In the rows, 128 means zero.
Known rows, with every way that one mark hangs from another:
[Z_497 [Z_581 [Z_908 [Z_443 Z_20 Z_131 Z_895]]]]: [164 115 189 142 104 125 140 133 138 181 128 144  86 129 131 118 115 136
 140  95 127 111  85 161 121  90 125 157 168 124 122 173 126 137 111 156
 115 132 112 141 144 117 156  86  55 160 116 146 133 112 100 164 138 131
 135 134 115 175 147 138 108]
[Z_490 [Z_683 [Z_20 [Z_443 Z_131 Z_908]] Z_545]]: [127 111 136 117 124 113 149 116 144 164  76 124 129 131 157 145 116 100
 127 106 106  95 129 129 120  76 116 114 128 126 123 156 153 144 115 150
 110 156 165 146 128  64 164 157 155 157 123 136  98  99 102 101 120  94
 141 120 109 131 161 170 124]
[Z_443 [Z_131 Z_394] Z_327 Z_895 Z_908]: [150 105 172 110 101 113 149 119 135 169 104 175  98 136 182  98 115 115
 129 106 146  89  77 148 109 127 129 123 148 105 133 191 136 132 116 137
 112 137 105 187 152 127 158  98  88 143 133 158 129  99  66 132 108 130
 131 151 146 145 140 194 122]
[Z_122 Z_515]: [135 133 120 130 134 124 141 130 128 120 120 126 135 130 130 109 134 140
 123 135 143 128 138 129 132 120 128 121 124 127 124 130 130 132 127 132
 123 125 112 136 120 117 127 112 136 117 125 131 129 131 126 118 118 141
 131 121 133 121 120 125 136]
[Z_581 Z_497 [Z_908 [Z_443 Z_20 Z_327 Z_895]]]: [157 123 181 150  91 106 150 130 121 185 150 123  71 131 121  91  97 129
 132 121 156 107  83 176 110 103 130 141 192 115 128 190 131 133  94 139
 130 128 145 151 143 121 170 106  66 130 125 144 136 101  98 173 136 139
 143 142 129 164 135 122 109]
[Z_581 Z_497 [Z_908 [Z_443 Z_20 [Z_131 Z_394] Z_327]]]: [154 132 172 128  85 108 148 120 133 176 130 138  78 130 147  55 128 121
 129 100 115  95  83 137 115 174 135 157 175 113 110 190 136 129 106 141
 129 138 141 159 141 119 163 113  66 139 129 153 139  93  79 156 134 132
 149 148 129 184 126 114 110]
[Z_515 Z_122 Z_581]: [153 142 141 139 124 129 119 131 134 121 145 123 101 129 121 142 118 114
 124 138  80 135 141 105 132 126 135 132 167 138 128 108 114 132 134 127
 119 148 133 138 135 140 130 116 146 162 136 124 147 125 129 129 142 142
 130 123 118 127  96 136 128]
[Z_490 [Z_683 [Z_20 Z_443] Z_545]]: [112 124 119 132 139 103 141 126 143 151  99  96 138 133 131 143 134 109
 123 110 120 112 156 133 125  40 115 106 119 137 129 126 144 131 118 141
 118 135 169 126 118  77 141 174 156 132 119 121  99 121 139 109 129  95
 137 114 103 129 164 136 123]
[Z_683 [Z_20 Z_443] Z_545]: [119 122 138 130 125 101 138 130 140 157 113  90 149 131 141 120 138 110
 122 149 123 124 152 124 125  45 120 110 123 136 124 124 147 138 124 140
 132 136 161 113 116  83 141 154 164 135 112 130 109 124 132 119 119  97
 144 114 100 125 158 108 118]
[Z_545 Z_683]: [133 127 134 132 122 124 129 136 127 130 128 121 143 130 146 135 130 131
 128 128 105 126 122 140 131 110 127 130 127 130 137 117 125 131 124 121
 116 125 137 122 133 125 125 111 118 128 133 122 136 138 144 138 123 127
 114 113 151 118 121 142 133]
[Z_581 Z_497 [Z_908 [Z_443 Z_20 Z_131 Z_327 Z_895]]]: [163 118 193 141  81 101 148 130 124 188 139 143  64 132 133 103  93 120
 129 113 146 104  65 181 109 133 132 149 195 110 124 208 135 144  99 146
 129 136 154 172 148 111 182  83  62 145 118 157 137  96  85 172 137 146
 146 148 136 187 126 135 111]
[Z_131 Z_394 [Z_443 Z_20 Z_327 Z_895]]: [144 116 179 110 113 111 146 120 132 159 134 156 105 138 155  82 133 132
 124  79 147 104  80 171 114 114 131 129 120 115 128 158 118 118 119 128
 124 119 115 175 142 142 142 115  80 123 128 145 126 112  92 152 104 133
 137 147 111 159 168 196 104]
[Z_443 Z_131 Z_895 [Z_908 [Z_581 Z_497]]]: [154  90 153 127  98 118 140 142 127 165 129 153  95 126 143 120  89 111
 133 105 159 104 110 143 118  86 124 150 168 113 120 195 130 142 106 146
 108 137 143 155 153 125 164  97  94 143 137 156 142 108  72 140 130 119
 126 146 152 142 115 159 119]
[Z_545 [Z_683 Z_20]]: [136 125 146 129 118 109 133 152 135 131 124 106 149 134 138 129 133 126
 124 117 136 135 128 147 128  64 123 140 115 133 141 115 137 128 122 125
 131 126 135 123 128 107 132 115 120 126 136 134 132 139 136 131 119 116
 120 109 130 127 137 151 130]
[Z_895 Z_443]: [120 135 136 137 106 152 126 130 134 121 127 117 134 133 131 137 128 126
 138 139 134 132 125 119 125 132 131 132 138 129 130 129 137 136 130 131
 128 123 133 148 137 117 115 127 136 123 126 124 129 125 146 128 137 128
 139 125 120 138 135 140 123]
[Z_122 [Z_515 [Z_581 Z_497 [Z_908 Z_443]]]]: [167 142 122 150 122 121 146 126 130 142 128  89 100 123 115  77 128 133
 128 156 118 107 152 104 137 112 135 156 188 127 111 141 131 133 107 136
 115 130 142 135 121 133 142 114 123 130 135 126 149 125 136 133 137 145
 142 122 151 143 100  67 128]
[Z_394 [Z_131 [Z_443 Z_327 [Z_908 Z_581]]]]: [158 105 178 107 125 112 147 134 129 160 110 140 124 139 153  64 115 126
 138 100  95  99  96 178 129 106 128 120 149 123 122 149 117 133 115 117
 131 149 132 143 134 144 142 121  98 131 139 153 119 101 105 145 126  96
 121 140  47 101 182 163 118]
[Z_394 [Z_131 Z_443]]: [133 121 140 106 148 127 135 125 135 134 120 120 129 127 125 100 149 130
 123 112 107 116 116 176 135 116 130 117 141 132 122 107 115 136 129 120
 135 138 139 135 120 150 130 117 113 114 128 136 122 124 141 135 123 118
 125 134  81 126 171 144 124]
[Z_394 [Z_131 [Z_443 Z_908]]]: [141 113 152 100 144 138 142 114 134 142 107 126 123 128 141 103 138 128
 129 120 106 104 106 159 132 124 131 128 143 128 121 125 120 136 120 124
 124 146 128 140 123 148 140 121 115 114 132 138 119 111 124 130 115 106
 129 137  81 108 184 152 124]
[Z_683 [Z_20 [Z_443 Z_327]] Z_545]: [130 122 158 132 110  95 144 128 139 175 109 103 139 141 152 112 124 109
 125 147 108 118 131 155 120  40 123 101 136 130 133 140 152 138 124 134
 139 138 155 128 122  76 149 140 157 138 110 136 103 114 124 128 120 104
 143 120  79 134 156 123 120]
[Z_490 [Z_683 Z_20]]: [122 128 126 122 137 117 135 135 137 122 105 111 137 136 120 146 132 126
 125  85 148 124 142 133 128  89 120 134 112 131 130 127 140 121 126 138
 129 124 142 141 132 101 134 157 127 127 140 130 116 126 126 109 131 119
 128 124 109 151 152 164 130]
[Z_545 [Z_683 [Z_20 [Z_443 Z_327 Z_895 Z_908]]]]: [144 100 189 130  90  97 150 150 131 190  98 124 126 146 174 137 116 113
 129 126 135 105  95 174 110  17 124 109 157 121 152 176 146 134 110 133
 113 134 153 156 136  94 165 101 109 131 132 136 120 114  96 150 100 114
 120 120 119 118 163 180 123]
[Z_497 [Z_581 [Z_908 [Z_443 [Z_131 Z_394] Z_327 Z_895]]]]: [153 121 177 132 100 103 150 122 144 194 109 143  93 132 158  65 136 136
 136  81 116  89  86 142 117  78 126 143 186 117 130 178 132 120 110 146
 106 133 105 156 150 132 153  94  52 152 124 153 126 111  91 144 135 133
 128 143 127 174 155 144 110]
[Z_394 [Z_131 [Z_443 Z_20 Z_327 Z_895 [Z_908 Z_581]]]]: [171  92 213 113 107 115 150 142 131 172 129 162 101 141 152  83  98 128
 138  96 141  98  70 206 118  95 128 121 146 118 125 175 111 138 112 127
 130 141 130 164 147 139 160  99  70 136 132 158 127  96  79 172 119 103
 120 149  48 121 183 196 107]
[Z_908 [Z_443 Z_895] [Z_581 Z_497]]: [136 108 133 146 104 106 136 161 132 171 149 106 106 128 122  98 108 126
 131 122 166 114 122 141 119  60 117 142 169 123 120 168 112 122  96 135
 115 122 156 122 149 140 134 123  96 136 132 147 146 121 106 157 150 117
 122 134 133 128 141 123 107]
[Z_327 [Z_443 Z_20 Z_131 Z_895 Z_908]]: [128  98 184 122 104 158 143 121 126 152 113 175  89 137 150 151  92 128
 134 110 151 108 104 169 115 133 125 147 138 109 128 186 136 145 123 149
 120 145 117 162 151 116 165  97  83 156 123 151 130 105  61 167 108 123
 146 148 144 149 162 196 114]
[Z_908 [Z_443 Z_131]]: [123 128 135 131 121 121 130 136 137 149 120 125 123 131 147 102 127 128
 131 116 110 125 103 126 123 125 123 130 145 123 119 144 124 132 118 134
 128 134 134 134 138 124 130 115 118 155 124 143 132 115 122 137 138 119
 129 129 118 134 137 133 120]
[Z_908 [Z_443 Z_327] Z_581]: [139 127 153 145 106 101 133 150 131 164 133 121 128 141 143  61 112 133
 144 115 112 119 104 143 123  92 120 123 146 125 122 152 114 123 112 122
 138 129 135 123 149 129 124 132 109 151 135 146 132 111 112 156 148 112
 119 131  73 106 145 122 112]
[Z_443 Z_20 [Z_131 Z_394]]: [141 123 158 111 110 120 130 131 138 126 129 165 108 129 156 102 134 118
 128  93 125 117 104 126 121 186 130 144 108 121 115 150 128 127 130 138
 129 131 119 151 140 118 138 112 101 141 129 145 137 111  87 139 118 125
 133 139 137 170 134 147 117]
[Z_490 [Z_683 Z_545]]: [124 133 112 134 144 125 135 113 134 138 114 114 129 124 130 148 112 124
 125 109 112 118 136 130 129 110 122 114 114 131 127 125 131 134 118 131
 115 133 145 127 133 106 135 160 143 144 127 127 111 121 142 108 138 117
 126 120 130 126 138 141 131]
[Z_443 Z_20 Z_131 Z_327 Z_895 [Z_908 Z_581]]: [175  93 208 130  83 114 144 150 126 176 123 187  95 143 166 116  73 114
 141  99 144 109  63 168 109 124 127 137 144 108 128 206 130 141 111 140
 127 142 125 174 159 113 168  90  83 162 129 163 138  94  54 165 122 119
 122 147 100 141 132 196 111]
[Z_545 [Z_683 [Z_20 [Z_443 Z_327 Z_895]]]]: [134 106 176 135  98  87 143 160 135 176 111 122 138 148 161 142 127 116
 122 124 139 114 102 183 112   4 123 100 158 125 155 156 140 135 117 132
 120 124 157 153 133  94 152  98 113 128 126 132 121 129 120 157 115 122
 117 117 117 131 153 168 122]

Rows:
[134 103 160 127 103 152 141 133 121 139 135 142  94 131 120 109  94 125
 139 106 146 110 146 130 126 115 125 180 134 122 115 168 129 139 117 142
 123 144 138 124 146 126 148 141  94 127 140 139 136 107  77 170 126 105
 145 141 124 133 150 133 107] => [Z_327 [Z_443 Z_20 [Z_908 [Z_581 Z_497]]]]
[152 116 168 128  81 102 138 158 138 169 144 144  91 137 159  45 117 114
 133  71 120 105  91 132 114 138 126 160 147 117 104 188 118 127 107 137
 134 136 138 151 157 115 140 117  77 151 138 163 147  98  69 168 143 114
 132 147 107 167 134 126 100] => [Z_908 [Z_443 Z_20 [Z_131 Z_394] Z_327] [Z_581 Z_497]]
[125 129 125 128 140 112 143 123 141 139 111 100 145 132 129 141 119 121
 122 100 137 124 143 131 127  77 117 124  99 134 130 124 142 130 118 138
 128 136 145 129 128  83 140 170 146 139 130 135 108 122 142  97 134 108
 138 117 107 143 155 157 130] => [Z_490 [Z_683 Z_20 Z_545]]
[123 124 125 100 128 130 147  99 136 148 108 132 125 124 161  69 153 137
 130 106 114  96 115 104 127 117 129 141 115 121 118 126 121 115 124 126
 110 136 117 147 129 154 131 145 107 117 141 134 121 118 107 112  97 112
 135 141 129 111 175 164 116] => [Z_131 Z_394 [Z_443 Z_908]]
[139 133 140 145 125 125 136 122 137 160 117 102 117 122 120  94 143 148
 140 113 103 109 126 118 132  79 126 154 167 135 125 131 130 124 113 140
 113 132 120 106 129 132 133 133  87 139 125 126 123 129 142 138 143 126
 135 124 117 138 148  92 117] => [Z_497 [Z_581 [Z_908 Z_443]]]
[170 144 132 147 117 121 130 111 125 135 153 106  74 117  93 123 113 115
 122 138  88 117 155 103 134 135 140 157 203 135 122 124 125 135 122 135
 111 154 159 138 127 143 154 123 127 147 137 118 147 118 117 127 145 149
 142 130 144 151  79  93 129] => [Z_515 Z_122 [Z_581 Z_497 Z_908]]
[163 115 197 118  96 136 141 119 122 149 111 180 100 138 166 126  92 114
 136 105 113 114  68 152 115 190 135 138 133 114 125 178 140 147 122 136
 138 151 111 174 145 103 162  93 105 156 129 150 123  95  77 149 116 128
 135 142 106 148 131 178 125] => [Z_443 Z_20 Z_131 Z_327 Z_908]
[138 131 130 136 112 116 137 118 129 165 127 113  95 121 123  87 126 125
 130 124 115 104 117 123 125 133 130 150 187 120 111 162 135 136 106 139
 120 139 157 135 129 127 155 114  97 137 126 140 138 111 110 134 145 129
 144 138 147 154 121  91 122] => [Z_581 Z_497 [Z_908 [Z_443 Z_131]]]
[149 125 190 135  91  94 151 122 138 189 130 157  76 135 161  58 119 128
 135 103 135  94  62 157 108 150 129 135 160 107 122 191 128 125 102 140
 120 130 128 171 148 120 165  95  53 156 122 157 137  94  80 162 126 135
 138 146 122 172 148 148 106] => [Z_581 [Z_908 [Z_443 Z_20 [Z_131 Z_394] Z_327 Z_895]]]
[169 141 123 142 134 125 143 113 126 126 119 120 120 127 126 100 128 139
 130 149 114 107 154 103 139 136 136 139 157 128 122 125 136 128 123 134
 113 131 129 137 116 130 141 109 130 134 131 122 142 129 139 124 122 151
 135 122 137 137  91  98 140] => [Z_122 [Z_515 [Z_581 Z_908]]]
[131  94 145 137 106 107 139 143 130 166 118 142 118 129 151 117 108 120
 140 138 140  98 123 137 117  55 118 112 162 122 128 175 124 123 111 137
 101 130 152 133 136 128 148 133 116 135 125 128 127 111  89 143 123 107
 119 131 115  91 146 137 113] => [Z_20 [Z_443 Z_895 [Z_908 Z_581]]]
[151 102 143 120 102 125 137 138 126 147 122 148 110 125 141 106  98 113
 134 108 135 108 127 117 123 127 127 161 157 120 114 178 133 139 112 142
 117 144 144 142 145 122 153 118 110 139 140 149 142 107  76 131 133 112
 128 142 136 134 114 140 121] => [Z_443 Z_131 [Z_908 [Z_581 Z_497]]]
[153 116 199 138  91 116 138 147 134 178 133 159  89 144 157 114  99 122
 132 115 137 121  55 178 106 126 126 125 152 112 129 187 123 141 109 139
 137 132 127 171 154 110 157  82  86 160 117 159 134 100  90 175 133 131
 130 141  98 155 144 180 110] => [Z_908 [Z_443 Z_20 Z_131 Z_327 Z_895]]
[163 110 171 105  94 118 151 126 128 162 129 146  97 132 158  48 120 124
 133  70 121  88  97 129 120 123 132 165 136 114 109 170 122 122 108 130
 125 135 133 157 147 139 146 142  78 115 150 149 131 101  66 149 109 107
 138 150 108 132 160 161 101] => [Z_131 Z_394 [Z_443 Z_20 Z_327 [Z_908 [Z_581 Z_497]]]]
[130  99 148 123 117 103 154 123 145 179  80 128 121 133 162 160 102 102
 126 109 140  92 119 160 112  38 115 106 143 121 130 172 150 142 109 155
  99 148 166 161 137  72 172 140 140 160 116 142 102 100  88 112 117 101
 137 126 125 136 169 190 124] => [Z_490 [Z_683 [Z_20 [Z_443 Z_131 Z_895 Z_908]] Z_545]]
[161 104 199 113  89 118 150 128 134 166 114 187  86 138 177 112 101 115
 132  93 152  97  63 155 104 164 134 129 137 106 130 204 134 131 116 141
 117 138 102 190 155 117 165  93  81 149 129 161 131  94  56 151 107 132
 134 152 135 158 142 200 115] => [Z_443 Z_20 [Z_131 Z_394] Z_327 Z_895 Z_908]
[124 110 142 136 117  95 141 136 142 177 116 105 137 131 142 138 124 111
 121 147 152 118 137 151 116  16 116 101 133 130 134 142 143 135 118 143
 124 129 161 125 124  86 150 133 144 137 108 136 112 124 131 131 120 103
 139 121 117 129 164 133 114] => [Z_683 [Z_20 [Z_443 Z_895]] Z_545]
[164 111 189 133  66 146 140 140 123 151 137 141  98 138 135 108  88 113
 148 104 140 110 103 133 113 141 133 163 152 118 121 192 141 145 112 134
 134 133 136 162 156  97 145 124 106 127 138 144 135  95  89 164 136 119
 143 141 102 149 126 155 109] => [Z_895 [Z_443 Z_20 Z_327 [Z_908 [Z_581 Z_497]]]]
[125 134 157 120  87 131 136 127 140 138 113 148 120 142 164  89 138 113
 135  98 116 110  91 119 117 155 134 131 144 117 131 155 141 139 128 135
 129 127 119 185 149 110 128 107 116 134 129 147 129 109 109 131 131 135
 142 143 133 170 134 170 123] => [Z_895 [Z_443 [Z_131 Z_394] Z_327]]
[169 113 210 142  95 112 143 134 134 191 121 152  81 137 145 107 106 135
 139  88 123 108  67 174 115  95 128 143 181 119 131 193 134 138 110 153
 123 134 111 161 150 111 167  79  50 163 119 154 128 105  91 176 137 138
 136 139  94 181 147 157 109] => [Z_497 [Z_581 [Z_908 [Z_443 Z_20 Z_131 Z_327 Z_895]]]]
[141 115 185 126  89 103 142 141 142 180 130 155  92 141 169  84 114 122
 131  96 143 105  62 160 106 147 126 127 141 110 125 189 120 126 109 136
 130 132 114 173 156 119 148  88  75 160 125 163 138  99  82 164 125 130
 130 144 122 165 156 178 106] => [Z_908 [Z_443 Z_20 [Z_131 Z_394] Z_327 Z_895]]
[133 120 125 144 109 113 131 157 131 155 146  99 117 125 122  78 115 126
 134 116 132 119 130 114 126  76 120 148 158 129 110 154 115 123 106 130
 127 131 155 106 141 136 124 143 110 134 139 139 144 120 110 149 152 107
 124 130 116 123 135  98 109] => [Z_908 Z_443 [Z_581 Z_497]]
[148 111 136 129 107 128 137 137 123 144 129 129 113 123 130 109 104 119
 136 122 146 112 139 111 126 111 128 155 148 125 117 164 129 131 112 133
 117 136 141 126 141 130 143 142 113 123 144 137 137 114  93 131 131 110
 129 134 142 118 119 121 118] => [Z_443 [Z_908 [Z_581 Z_497]]]
[121 119 126 123 132 107 143 127 147 152  88 114 137 136 143 148 128 101
 121  99 103 105 131 138 124  55 117 107 125 132 123 144 149 143 122 149
 120 145 175 141 127  65 153 156 157 156 117 133 102 112 117 109 130 104
 135 119 107 148 153 154 127] => [Z_490 [Z_683 [Z_20 [Z_443 Z_131]] Z_545]]
[152 136 166 142 113 117 143 119 134 175 112 116 115 133 135  84 132 143
 142 109  96 113 105 139 129  78 128 141 177 131 131 146 132 127 117 137
 123 136 107 123 132 125 141 125  86 141 126 133 120 119 131 146 141 128
 134 128  87 144 149 100 117] => [Z_497 [Z_581 [Z_908 [Z_443 Z_327]]]]
[131 106 168 131 100 117 146 124 126 175  99 144 105 139 161 133 105 115
 132 143 133  96  99 158 109  78 128  93 175 118 139 183 137 135 116 135
 112 136 138 162 135 120 157 115 120 131 123 129 115 105  86 148 113 123
 128 138 125 117 150 165 120] => [Z_20 [Z_443 Z_327 Z_895 Z_908]]
[132 107 161 131 100 103 137 137 130 169 107 159 106 143 160 141 118 105
 125 120 123 105  86 178 114  83 126  93 176 116 139 190 136 144 123 141
 118 133 153 174 140 110 158  94 117 143 110 140 121 111  87 156 123 136
 126 141 117 151 130 162 123] => [Z_20 [Z_443 Z_131 Z_327 Z_895]]
[140 113 172 124  95  93 140 154 137 162  96 133 143 148 173 121 136 105
 125 107  87 115  97 162 121  49 124 111 151 125 142 152 147 143 124 134
 129 136 156 153 130  78 153  92 122 144 127 138 122 118 112 147 117 120
 121 116 104 151 134 159 130] => [Z_545 [Z_683 [Z_20 [Z_443 Z_131 Z_327]]]]
[140 111 162 118 107 113 135 136 139 141 134 169  95 130 159 116 125 120
 123  94 156 106  89 149 113 154 130 136 122 114 122 170 123 127 124 143
 118 127 115 164 148 121 148  92  84 144 123 150 140 111  77 150 119 134
 130 143 147 166 131 172 115] => [Z_443 Z_20 [Z_131 Z_394] Z_895]
[ 98 122 128 112 125 136 135 120 138 134 113 149 119 133 150  90 148 128
 128  88 120 107 142 115 127 126 124 145 121 119 121 141 133 128 134 137
 119 134 118 144 141 134 130 124 101 139 130 144 132 121  95 139 119 124
 143 144 149 149 154 145 120] => [Z_327 [Z_443 [Z_131 Z_394]]]
[120 119 143 132 116 100 135 153 137 146 112 104 149 137 147 135 150 116
 125 126 112 122 137 139 126  36 123 121 133 137 138 124 139 127 122 131
 120 130 163 121 119  94 135 124 132 120 130 119 124 134 128 140 115 112
 119 104 120 123 148 131 126] => [Z_545 [Z_683 [Z_20 Z_443]]]
[156 121 189 108  94 128 145 118 130 149 108 181  96 136 176  91 116 114
 135  90 116 101  74 131 112 190 137 141 123 112 120 181 136 135 121 137
 127 147 104 181 145 108 156 108  91 146 134 154 129  92  57 141 107 126
 138 145 123 150 137 181 117] => [Z_443 Z_20 [Z_131 Z_394] Z_327 Z_908]
[171 105 201 128  56 147 139 143 123 150 127 160  90 142 152 113  80 104
 147  93 125 110  82 139 112 150 133 166 163 114 117 205 142 157 111 144
 135 143 140 182 161  92 157  99 100 143 137 154 139  88  63 163 137 122
 142 143  96 167 115 168 113] => [Z_895 [Z_443 Z_20 Z_131 Z_327 [Z_908 [Z_581 Z_497]]]]
[162 132 134 140 112 124 133 125 131 154 132 113  93 123 127  99 119 118
 130 137  94 105 126 106 129 139 135 167 205 124 110 155 130 138 110 139
 116 140 156 140 135 134 153 114 109 155 131 136 150 113 122 146 146 137
 140 135 150 170 102  86 122] => [Z_515 [Z_581 Z_497 [Z_908 [Z_443 Z_131]]]]
[145  93 198 127  83  92 151 151 137 194  88 148 125 147 188 138 113 104
 127 116 126  97  81 172 108  24 123 112 171 117 147 190 151 143 112 142
 112 142 151 173 142  86 176  84 106 147 126 145 123 109  82 152 102 116
 119 125 119 139 149 199 125] => [Z_545 [Z_683 [Z_20 [Z_443 Z_131 Z_327 Z_895 Z_908]]]]
[133 100 138 112 119 109 147 127 137 163 121 143 122 127 161  48 131 136
 138  91 150  85 111 126 121  65 120 141 124 114 117 154 108 110 113 130
 101 127 122 145 143 162 134 139  85 125 140 144 132 115  82 125 105 104
 123 143 121  97 172 177 104] => [Z_131 Z_394 [Z_443 Z_895 [Z_908 Z_581]]]
